Each row was made from one path, in order. Every step used is in the known rows, and no mark comes twice. Write each row's path.
(in the rows, 128 means zero)
Known rows
zubim, lete, fepe: [119 163 122 134 107  37 145 146 150 140  99 121 117 135 118  98  66 122
 109  95]
kosoza, fepe, vudog, nako: [137 164  87 117 151 172 128 185 130 144 179 135 160 126 141 128 102  93
 138 114]
lete, fepe, vudog, nako, zubim, kosoza: [138 114  53  81 143 122 166 182 119 115 132 179 140 114 121 101  57 104
 119 116]
lete, fepe, vudog: [131 132  86 103 140 107 128 208  87 133 116 151 126 118 125  92 115 104
 102  98]
kosoza, zubim, lete: [ 86 146 114 153  66 107 136  98 181 134  95 127 122 115 121 136  70 124
 151 144]
fepe, vudog, nako: [152 126 122  94 138 156 139 186 107 152 181 177 167 123 154 134 118 109
 136 131]
lete, fepe, vudog, nako: [159 137  77  87 133 116 148 214 105 137 149 171 141 125 127 105  94  97
 116 100]
fepe, vudog: [115 119 134 113 144 140 113 180  84 147 139 156 147 112 149 119 145 114
 115 126]
fepe, vudog, nako, zubim, kosoza, divin: [130  88  75  85 153 154 150 136 153 134 159 183 157 120 141 147  83 126
 121 153]
fepe, vudog, nako, zubim, lete, guvana: [ 98 134 115  98 126 125 141 176 156 155 184 189 153 112 165 121  66  90
 123 147]
zubim, nako, vudog: [108 104 139 135 154 104 163 120 153 138 170 103 150 106 148 140  85 108
 123 124]
divin, kosoza: [106 117  90 100 156 117 144 101 118 101  99 118 164 171 107 125 137 132
 112 127]
zubim, lete, guvana: [ 71 180 134 148 123  52 138 136 167 162 139 135 132 150 152 113  86 125
 106 130]
nako, vudog, fepe: [108 143 115 114 137 109 104 208 113  91 170 115 117 120 107 147  91 106
 101 102]
nako, zubim, kosoza, divin: [ 93  74  62 116 148 127 150  56 193  94  96 138 119 118 107 141  69 151
 110 162]
divin, kosoza, zubim, nako, vudog, fepe: [ 85 107  51 107 134 130 157 115 156  83 104 121 164 140  98 140  63 112
 128 138]
kosoza, fepe, vudog, nako, zubim, lete: [112 162  95 119 133 145 132 164 169 140 165 134 152 111 142 118  57  85
 137 119]
fepe, vudog, nako, zubim: [132 104 111  87 126 165 136 169 136 135 175 183 151 101 149 129  89  91
 135 143]
nako, zubim: [ 96  96 113 118 112 144 127  98 174 101 117 132 107  92 122 120  82 104
 131 146]

Write each row's path
[ 84 120  58 111 118 141 144  88 142  91  79 124 157 158  99 139 115 125
 132 147]
divin, kosoza, zubim
[143 132  97 100  95 101 170 123 207 119 153 156 129 116 123 121  18  98
 143 126]
vudog, nako, zubim, lete, fepe
[121 147  80 110 144 178 127 171 155 130 173 139 150 110 138 122  78  82
 139 124]
kosoza, fepe, vudog, nako, zubim
[ 94 138  50  95 110 100 165 130 148 113  92 147 172 163 105 123  65 109
 126 128]
divin, kosoza, zubim, lete, fepe, vudog, nako
[ 88 143  65  97 157 125 148 127 156 109 127 123 181 155 120 118  69  94
 116 119]
divin, kosoza, fepe, vudog, nako, zubim, lete
[110 105  89 147  94 155 164  87 186 132 107 137 136  95 131 131  70 116
 167 162]
kosoza, zubim, nako
[145  94  62  94 134 148 177  77 207 108 153 163 146 135 117 157  50 137
 139 160]
vudog, nako, zubim, kosoza, divin
[125 113 120 126 155 108 151 161 150 117 168 120 139  99 129 129  54 108
 123 117]
zubim, nako, vudog, fepe
[125 118 131  94 118 133 142 162 151 145 170 177 153 103 153 124  68  95
 134 136]
fepe, vudog, nako, zubim, lete
[136 121  63 105 137 165 178  97 192  98 159 153 151 121 121 138  33 111
 158 145]
vudog, nako, zubim, kosoza, fepe
[136 161 117 113 115  56 152 183 138 156 135 153 141 134 133 101  59 108
 114  95]
zubim, lete, fepe, vudog, nako
[ 85 107  95 147 100 138 156 102 181 126 137 116 136  95 132 150  69 102
 149 150]
kosoza, zubim, nako, vudog
[ 74 105  66 119 157 158 143 107 152  89 110 137 137  93 124 110  60 109
 127 144]
nako, zubim, kosoza, fepe, vudog
[125  97  98  88 142 163 155 151 129 125 163 190 163 105 146 129  76 107
 138 146]
fepe, vudog, nako, zubim, kosoza
[ 98 113  83 140 101 141 147 138 177 109 137 130 128  89 119 145  46 102
 150 145]
kosoza, zubim, nako, vudog, fepe
[ 79 109  62 128 147 154 152  79 173  83 105 124 128 102 111 115  50 119
 132 144]
nako, zubim, kosoza, fepe
